What can hang from each mark
K461: K749
K749: K461 K665 K796
K33: K519
K796: K749
K530: K302
K519: K33 K455 K749
K665: K749
K189: K912
K339: K302 K912
K455: K519 K912
K912: K339 K455
K907: K455
K302: K339 K530

Every row comes from one small tree of marks. The marks that hang from a mark follow it in brackets, in the order of their numbers. Every link used is in the known rows. Which tree was each row made from?
Known rows
K455{K912}: [-12  -4  -2  -2   6 -12  -2  -3  -2  12   4   1   7   7  -7   1   0   4
   3   4 -11   3 -20   1   5   5   4  -4  -3  -6   7   1   2   5  -4  22
   4  -1  -2]
K665{K749{K461 K796}}: [ -4  -6   0 -10  -7 -11  -2 -12 -26  -1   8  -4  49  14  -4  -1   2   5
   1   4 -11  -6 -29  14   5   3   3  -3   7  -9  20  -2 -10  13 -18  26
  -2  -8  -5]
K907{K455{K519{K33} K912{K339}}}: [-10   0  16  -2   8  -9   0   7 -10  10   1   8 -13  16  -4  -4 -10   2
   2   8 -16 -10 -23  21  11 -12   5  -5   5  -1   9  -1   7   5  -4  24
  -5  -3  -6]
K339{K302{K530} K912{K455}}: [ -7   3   6 -10  -6 -13  -5 -15 -11  -4   3  -4  20  20  -8   4  -4   5
   0 -10 -14  -4 -34   1  -3  -1   6  -7   1  -2  12   1  -6   5  13  26
  10   3   7]
K907{K455{K519}}: [ -9   0   7   9   2  -8   1   2 -11   0   6   4 -11  13  -5  -8  -6   7
  -1   6 -13 -12 -27  17  -4   4  12  -3  -2  -4  11   6   0   3 -12  19
  -1  -7   1]
K665{K749}: [ -7  -4  -5   4  -2  -8   0 -18 -15   1   4  -3  29   4  -4   4  -2   7
   0  -4 -10  -7 -18   9  -3   4   6   1   5  -6  10   7  -4   3  -9  21
   2   2   1]
K907{K455{K519{K33} K912}}: [-13   1   8   1   6  -7   1  18  -8   9  -2   3 -13  11  -4  -6  -7   5
   4   9 -15  -6 -32  16   6  -2   4  -7   4  -3  11  -2   7   7  -8  22
  -4  -4  -5]
K455{K519{K749}}: [ -8  -2   8  13  -3  -8  -2  -3 -14   2  -3  -1  -4  15  -8  -3  -4   6
  -4   1  -7 -13 -26  13  -4  12  11  -7   2  -8   3   7   2  -1 -12  17
  -3   0  -2]
K907{K455{K519 K912}}: [-14  -2   2   1   4 -10   1   4  -4   7   1   4 -18  13  -2  -9  -5   5
   4   6 -15  -9 -26  13   1   8  14  -7  -1  -3  12  -1   3   3  -6  23
   1 -10  -1]
K189{K912{K339{K302} K455{K519}}}: [  2  -4  21  -6   5  -8  -5 -15 -13   3   0  -7 -22  19  -7  -1  -5   3
  -4 -21 -13 -16 -21   2   7   4   4  -8 -10  -1  -4   3  -4   1  12  20
   8  -6   1]
K33{K519{K455 K749{K796}}}: [-13   3   0  17  -4 -11  -7   0 -20   6   6  -5  25  28 -11  -1  -3   6
  -6  15  -6  -9 -34  20   0  11  -2 -15  -1 -10   8  -1  -5  -1  -7  13
  -4  -4  -1]
K912{K339{K302{K530}} K455{K519}}: [ -9  -3  26 -11  -4 -10  -7 -25 -17  -4  10  -8  -1  17  -7   2  -4   4
  -5 -15 -12 -17 -22  13   0   7   9  -5  -1   3   3   3 -11  -3  15  27
   8  -5   4]
K796{K749{K461 K665}}: [-11  -1  12   5  -5  -9  -2  15 -18   2  12  -6  27  13  -7   2   4   3
  -7   4  -5   0 -21   6   5   7   2   0  10  -6   9  10   3   4 -22  35
  -2  -4  -7]
K33{K519{K749}}: [-11   4  -2  24   1 -11  -4   4  -9   8  -1  -1   6  17 -11  -1  -1   8
  -5   6  -4  -3 -20   9  -5   9   1  -8   0  -8   3   4   3  -2 -12  15
  -4   3  -2]
K912{K339}: [ -5  -4   9   3   4 -10  -3 -18 -10   5  13   6  18  12  -9   3  -2   4
  -3  -1 -11  -4 -11  10   4  -7   3   3  -4  -4   5   9  -1   4  -6  22
   2   4  -2]
K519{K455}: [ -8  -2   7  14   5  -9  -3 -11  -8   2  16   0  19  13 -11   4  -3   5
  -2   1  -9  -4 -24  11   2   3   3  -2  -5  -5   5  11  -2   3  -9  18
   3   1   1]
K912{K455}: [ -3   1   8  -3   4  -8  -4   0  -6   1  11  -6  21   7  -8   5  -2   6
  -3  -8 -13  -3 -16   0   2   4  11  -6  -7  -1   6   0   1   7   5  18
   2   8   0]
K302{K339 K530}: [-11  -9  16  -6   3  -9  -4 -12 -19 -12  12  -4  24  17 -12   0  -2   5
   2   5  -6  -7 -34  17  -3   4  -2  -1  -7  -4   6   1  -7   7   1  34
   0  11   0]
K461{K749{K665 K796}}: [ -3  -9   5  -9  -8  -4  -6 -10 -22   5   0 -12  37  -2   1  -2   1   5
  -6  15  -9   6 -33  12   1  10   4   1   9 -10   6  -9 -11  11 -13  29
   0  -5   1]
K455{K519}: [-11  -4   8   2   0  -7  -1  -8 -12   2   5   1 -12   9 -10  -3   0   6
  -2   1  -7  -9 -24  13  -3   9   7   2  -6  -5   6   6  -2   3 -13  15
   0  -5   0]
K33{K519{K455 K749{K461 K665}}}: [-13   1  13  31   0 -11  -7  16 -10   4  10  -8  26  21 -12   0   2   5
  -7   6  -3   1 -26   8   7   9   4 -14  17  -6   0   6   7   5 -21  25
  -3  -5  -7]
K530{K302{K339{K912{K455}}}}: [ -3  10   7 -23   2 -11  -1  -6 -12  -8   4  -7  23  24 -10   1  -6   4
  -1   1  -7 -13 -30  10  -2   4   7  -5  -6   2   8   1   4  13   8  27
   5  13   5]
K189{K912}: [ -1 -10   5  10   8  -6  -2  -7  -7   3   2   0   3  11  -7  -1  -1   5
   0  -6 -13   0 -24   1   4   1  -1  -5 -17  -9   1   3   0   7  -8  19
   3   1  -1]
K912{K339{K302} K455{K519}}: [ -4   5  18  -8   0 -11  -5 -13 -14   4   7  -8 -10  17 -10   1  -3   5
  -6 -15 -11 -15 -21   9   2   6   9  -1   1   2   1   6  -7   0  10  21
   8  -5   1]
K749{K665 K796}: [-11  -9   2 -10  -4  -8  -5  -4 -22   4   6  -8  26   2  -6  -2   4   4
  -3  15 -12   2 -28   4   1   7   8  -4   4 -11   8  -5  -9  11 -13  27
   0  -5  -3]
K530{K302{K339{K912}}}: [ -8   8   3 -15   2 -11   2 -12 -12  -5   1  -1  16  25 -10  -2  -4   4
   1  10  -4 -10 -35  16  -4   4  -1   0  -6  -4   8   7   1  10  -6  29
   3   8   2]
K749{K461 K665}: [ -7  -6  12   3   1  -9  -4   8 -10   1  12  -4  28   4  -9  -1   6   4
  -2   2  -8   7 -22  -1   7   3   7   0  10  -7   6   4   1  14 -24  33
   1  -3  -7]
K33{K519{K455{K912{K339}} K749}}: [-13   3   7  22   6 -12  -6  -7  -3  14   4   2   8  29  -9   2  -5   3
  -4   4  -6  -8 -15  15   9   5   1 -15   6  -3   0   3   7  -6   1  15
  -1   0  -3]
K455{K519{K749} K912}: [-12  -2   4   4   0  -9  -2  -3  -7   9  -9   0 -11  15  -5  -4  -5   4
   1   2  -8  -8 -23   8   0  15  12 -11   5  -7   5   1   6  -1  -6  19
   0  -4  -4]
K749{K461 K796}: [ -3  -4   7  -8  -2 -12  -3   0 -20   2  12   0  35  17  -9  -3   6   4
  -1  10 -11   0 -32  12   8   1   1  -3  -6 -10  15   0  -9  15 -18  25
  -2  -6  -6]
K33{K519}: [-16   3  -1  13   5 -11  -4   1  -8   9   8  -1   0  11 -13   0   6   8
  -3   5  -5   0 -18   9  -3   7  -2  -1  -8  -5   3   3  -2   3 -13  12
  -1  -1   0]
K530{K302{K339}}: [ -8   2   9 -14   4  -8  -1 -10 -13  -3   9  -9  22  18 -10   0  -2   6
  -1  10  -4  -9 -29  14  -4  12  -4   1 -12  -2   1   7  -5   7  -5  34
   5   8   0]
K455{K519{K33} K912}: [-15  -2   7  -5   6  -6  -2   7 -11  11  -3  -1 -14   6  -9   0  -1   4
   3   4 -10  -5 -24  11   6   2   0  -4  -1  -5   5  -1   6   8  -9  19
  -2  -2  -6]

Which tree is each row?
[ -7   5   5  -8   0  -9  -1  -1 -10  -3  -1   1 -10  15  -8  -1  -3   4
  -1  -9 -10 -16 -26   8  -1   3  17  -5  -1  -1  12   1   8   9   1  10
   1   0   5] => K339{K912{K455{K519}}}
[ -5   7  23  -8   1  -8  -5  -3 -19   6   4  -9  -7  14 -12   4  -5   4
  -6 -11 -12 -14 -23  11   6  -6   1  -1   1   1   0   6  -4   4   7  22
   3   1  -2] => K912{K339{K302} K455{K519{K33}}}
[-10  -3   7  -7   3 -12  -1 -14 -19 -13   4   3  21  22 -11  -2  -3   4
   4   6  -7  -7 -38  16  -3  -4  -2  -1  -2  -6  13   1   0  10   1  29
  -1  11   3] => K302{K339{K912} K530}
[ -7   5   6  23   1 -13  -4  11  -9   7   5   0  19  21 -12  -2   4   7
  -4   3  -4   0 -26   9   3   4  -1  -9   3  -7   7   4   5   4 -20  20
  -5   0  -8] => K33{K519{K749{K461}}}
[-11   3  11 -11  -7 -10  -4 -13 -15  -6   0  -5  -5  20  -7  -1  -4   4
  -1 -11 -11 -14 -38  10  -6   6  11  -7   2   0  12   1  -5   3  11  20
   9  -5   7] => K339{K302{K530} K912{K455{K519}}}
[-10  -1  18 -18   1  -8  -3  -8 -20 -18   3  -4   1  24 -10  -2  -5   3
   2  -7  -7 -20 -39  17  -3   4  10  -8  -2   1  14  -5   3  10  13  23
  -1   8   6] => K302{K339{K912{K455{K519}}} K530}
[-13  -7  10  -7   0 -14  -5 -29 -10   8   7  -2  14  17  -6   2  -2   3
   1  -2 -12  -1 -19   8   6   1  -3  -4   3  -2   3   1 -11  -3   9  33
  11  -3   0] => K455{K912{K339{K302{K530}}}}
[ -2  13   3   2  -9 -13  -2  -3 -13   2 -12  -5  -8  24  -9  -2  -8   5
  -4 -11 -11 -15 -38   4  -5   7  15 -11  10  -4   9   5   2  -1   7  16
   4  -1   3] => K339{K302 K912{K455{K519{K749}}}}
[ -7  -7   9 -11  -4 -10  -5   4 -22   1  11  -7  38   8  -8  -3   7   3
  -3  13 -11   5 -29   5   9   4   6  -4   7 -11  10  -4  -8  17 -23  33
  -1  -9  -8] => K749{K461 K665 K796}
[-18  -8  18 -10  -3 -12  -5 -29 -13   7   4  -4 -12  19  -5  -2  -3   3
   0  -3 -10  -9 -24  12   3  10   1  -4   4  -1   3   2 -10  -5   6  29
  10 -12   1] => K455{K519 K912{K339{K302{K530}}}}
[ -9  -5  15  -1  -3 -12  -6 -33 -15   2  13  -1  21  18  -9   3  -3   4
  -3  -2 -11  -4 -22  12   0  -2  -4   1  -1  -3   3   7 -14  -2   2  33
   9  -2   1] => K912{K339{K302{K530}}}
[ -9  -1   6   5   0  -8  -5   4 -18  11  -2  -4  37  22  -6   4  -9   2
   1  17 -13  -3 -36  13  12   0  -3 -19   5 -11  11  -3   0   7  -1  23
  -4   4  -7] => K519{K33 K455{K912} K749{K796}}
[  7 -10  18  -2  10  -7  -5 -12  -8   1   8   0  12  15  -6   4  -5   2
  -3 -16 -17  -8 -11  -1  12  -7   7 -10 -13  -1  -1  -1   4   7  12  20
   3   7  -1] => K189{K912{K339 K455}}
[-12   2  -4   9  -6 -11  -6   2 -21   8  -2  -4  16  19 -10  -3   1   7
  -5  15  -6  -6 -30  15  -3   9  -1 -12  -2 -11   8  -5  -6   1 -10  15
  -5  -2  -2] => K33{K519{K749{K796}}}
[-16   2  -4  11   0 -12  -6   3 -13  13  -2  -6  17  28  -9  -2  -2   4
  -1  17  -7  -5 -33  14   5  14   0 -20   2  -9   9  -7  -2  -1  -2  13
  -3  -7  -2] => K33{K519{K455{K912} K749{K796}}}
[-17   4  -1  25   4 -12  -5   2  -3  13   1  -2   8  25 -10   2  -4   5
  -1   6  -5  -3 -23  10   4  12   1 -17   4  -5   4   1   7  -4  -3  15
  -1  -1  -2] => K33{K519{K455{K912} K749}}
[-10   5   9  -3   1 -14   0  -9  -7  12   1   2 -24  20  -3  -7  -7   4
   1   2 -16 -11 -25  15   3   3   7  -3   6  -1   7   5  -6  -2   0  27
   7 -14  -2] => K907{K455{K519 K912{K339{K302}}}}
[  2  -4  10   7   5 -11  -4 -23 -11   8   3  -1  -1  20  -8   0  -3   4
  -2  -9 -14  -2 -23   1   7  -6  -8  -1 -11  -8  -4   9  -8   1  -2  25
   8  -2  -2] => K189{K912{K339{K302}}}
[ -6  -1  12 -16   3 -11  -3  -7 -17 -16   6  -3  28  23 -10   2  -4   4
   2  -4 -10 -11 -34  11   0  -3   7  -8  -3   0  14  -4   2  13  16  29
   0  16   5] => K302{K339{K912{K455}} K530}
[ -9  -2  12  -1   6 -11   1  -5  -5   8   4   9 -16  20  -2  -8  -8   2
   2   5 -16 -13 -17  18   6   1  13  -6   3  -1  10   1   4   1  -2  22
   1  -9  -2] => K907{K455{K519 K912{K339}}}
[-13   4   3  32   3 -10  -5   0  -9   6   7  -3  13  23 -12   3  -4   7
  -6   4  -4  -6 -26  13  -1   8   0 -12   2  -6   2   9   3  -4  -9  12
  -3   2  -1] => K33{K519{K455 K749}}
[ -8  11  13 -25   1  -8   0  -6 -15 -10  -1  -7  -4  25  -9  -2  -5   3
  -1   0  -4 -22 -34  16  -5  12  10  -6  -6   3   7   2   5  10   6  24
   4   5   5] => K530{K302{K339{K912{K455{K519}}}}}
[ -9   3   7  18  -3 -13  -6   8 -20   4  10  -2  36  34 -13  -2   1   5
  -5  13  -5  -7 -37  21   7   6  -3 -16   2 -10  11   1  -4   5 -16  17
  -6  -8  -6] => K33{K519{K455 K749{K461 K796}}}
[ -7   1  13  13  -1  -5  -2   8 -19   5  -6  -2   0  13  -9   0  -6   6
  -3   5  -7 -10 -31  15   0  -1   3  -6   5  -8   4   6   6   4 -14  20
  -7   6  -6] => K455{K519{K33 K749}}
[ -8   5  10  30   2 -12  -5  10  -8   4  12  -1  25  30 -13   1  -1   6
  -5   3  -2  -4 -28  15   5   4   0 -12   4  -6   6   9   6   2 -17  18
  -4  -2  -5] => K33{K519{K455 K749{K461}}}
[  0   8   5 -13   6 -12  -1   3 -14  -8   3  -1  16  21 -14   2  -3   4
   2  -5  -9 -10 -31   7   0  -4   8  -3  -3  -2  13  -1   6  13   9  22
  -1  15   2] => K302{K339{K912{K455}}}
[  2  -4  21   8   6  -2  -4  12 -16   0 -11  -8  -5  14  -6   1 -11   5
  -3 -13 -13 -14 -30   4   8   0   7 -20  -6  -6  -1  -3  11   7   5  16
  -5   8  -5] => K189{K912{K455{K519{K33 K749}}}}
[ -1   3  19  25   3  -8  -4  14 -14   2  10  -1  44  26 -12   5  -7   4
  -3   3  -9  -3 -35  16  13 -10  -3 -10   7  -9   7  12   6   9 -17  27
  -7   7  -9] => K519{K33 K455 K749{K461}}
[ -6   1   8  19  -3  -9   0   3 -11  -1  -2   3  -4  18  -3  -8 -10   7
  -3   7 -12 -14 -31  18  -5   7  17 -10   5  -7  12   5   3  -1 -10  22
  -4  -4  -2] => K907{K455{K519{K749}}}
[ -5   1   9  11  -2  -7  -4   3 -25   4   3  -4  42  22 -10   4  -9   4
  -4  15 -12  -7 -40  19   7  -5  -3 -13   3 -12  10   2  -3   7  -8  22
  -6   7  -5] => K519{K33 K455 K749{K796}}
[ -1   4  20  20   0  -8   0  24 -16   0   0   5  13  23  -7  -7  -9   6
  -2   7 -13 -11 -39  20   7  -9   6 -10  10  -7  12   7   7   9 -22  29
 -10  -1 -11] => K907{K455{K519{K33 K749{K461}}}}
[-11   1   0  -1  -7 -14  -3 -21 -13  -1   2   2  16  22  -9   0  -2   5
   1   0 -11   0 -37   6  -6  -3  -1   0   3  -8  13   6  -9   3  -2  26
   9  -1   5] => K339{K302{K530} K912}
[ -6   4   3   1   3 -16  -1 -11  -4  13   5   4   4  21  -4  -3  -7   4
   2   3 -19  -1 -22   7   6  -5   3  -3   6  -3   8   5  -5  -2   4  31
   8  -6  -3] => K907{K455{K912{K339{K302}}}}
[ -7   2  18  -7   5  -4  -4  13 -16   1   4  -6  -2   6 -11   3  -4   6
  -3  -7 -11 -11 -25  11   4   1   8  -6  -5   0   5   1   4   9   0  16
  -2   6  -2] => K912{K455{K519{K33}}}
[ -3  -4  15  -2  -6  -7  -6  21 -28   3   0  -9  51  12  -8  -1   0   3
  -4  18 -11   4 -38   8  11  -5   0 -12  17 -13   8  -5  -1  18 -23  35
  -9   2 -14] => K519{K33 K749{K461 K665 K796}}
[ -1   5  13  -6   2 -13  -5 -13 -11   5  11  -7  15  17 -11   6  -3   5
  -6 -14 -13  -6 -16   3   4  -2   5  -1  -2   1   2   6  -7   1  13  24
   8   5   0] => K912{K339{K302} K455}
[ -9  -4  10   3   8 -11  -4 -16  -2  10  12   5  16  20  -8   5  -6   1
   0   1 -11  -4 -12  11  13  -2   4  -5   0  -2   4   7   3   0   3  21
   5   0  -1] => K519{K455{K912{K339}}}
[ -3   1  13   5  -3  -7  -4   1 -12  -1  -1  -7   2  15  -7   0  -6   6
  -5  -9  -9 -16 -24   6  -1  13  19 -14   1  -2   4   1   5   1   4  16
  -2   4   0] => K912{K455{K519{K749}}}
[ -9  -1  15   5   3  -8  -3   0 -13  12  -9   3  -6  17  -6   0  -9   2
  -1   4 -10 -10 -20  15  10  -4   4  -9  10  -5   1   2  10   1  -4  22
  -6   3  -8] => K455{K519{K33 K749} K912{K339}}
[ -9   2   3  -5   2 -15  -3 -18  -6  16   4  -1   3  16  -8   1  -2   3
   1  -2 -13   0 -16   2   7   0  -2   1   3  -4   3   6  -7  -1   2  28
  10  -3  -3] => K455{K912{K339{K302}}}
[  2  -7  29  -4  11  -2  -5   2 -16   2   0  -2 -11  12  -7   3  -8   2
  -3 -14 -15 -16 -19   8  14 -11   3 -10 -11   0  -2  -2   8  10   7  16
  -3   5  -4] => K189{K912{K339 K455{K519{K33}}}}
[ -4   3  18   5   1  -4  -4  13 -17   1  -4  -7   6  11  -9   3  -8   6
  -5  -5 -10 -15 -28  10   4   2  10 -14   4  -2   4   0   9   6   2  18
  -6  10  -4] => K912{K455{K519{K33 K749}}}
[ -4   0  15  13  -3 -10  -2   3 -12   0   1   0   7  20  -9  -5  -1   5
  -3   0  -5 -10 -29  13   3   7  10  -7   6  -7   7   9   3   6 -20  23
  -3  -5  -7] => K455{K519{K749{K461}}}
[-13  -3  16  -8   9  -7  -2  -2 -12  11   0   4 -15  11  -8   1  -4   2
   2   3 -10  -8 -18  15  11  -7   0  -2   2  -2   1   2   6   6  -6  20
  -3  -1  -6] => K455{K519{K33} K912{K339}}
[-12  -1   7   7   8  -7  -3   5  -7  11   7  -1  16  13 -10   7  -6   3
   3   5 -11   1 -26   9  12  -5  -5  -6   0  -4   5   4   5   8  -4  21
   0   5  -4] => K519{K33 K455{K912}}
[ -8  -4  12   3   1 -10  -2 -13  -8   9  -6   4  -9  19  -4  -3  -7   2
  -2   1  -8 -13 -16  12   7   6  12 -10   7  -4   3   2   7  -2  -2  21
   0  -3  -5] => K455{K519{K749} K912{K339}}
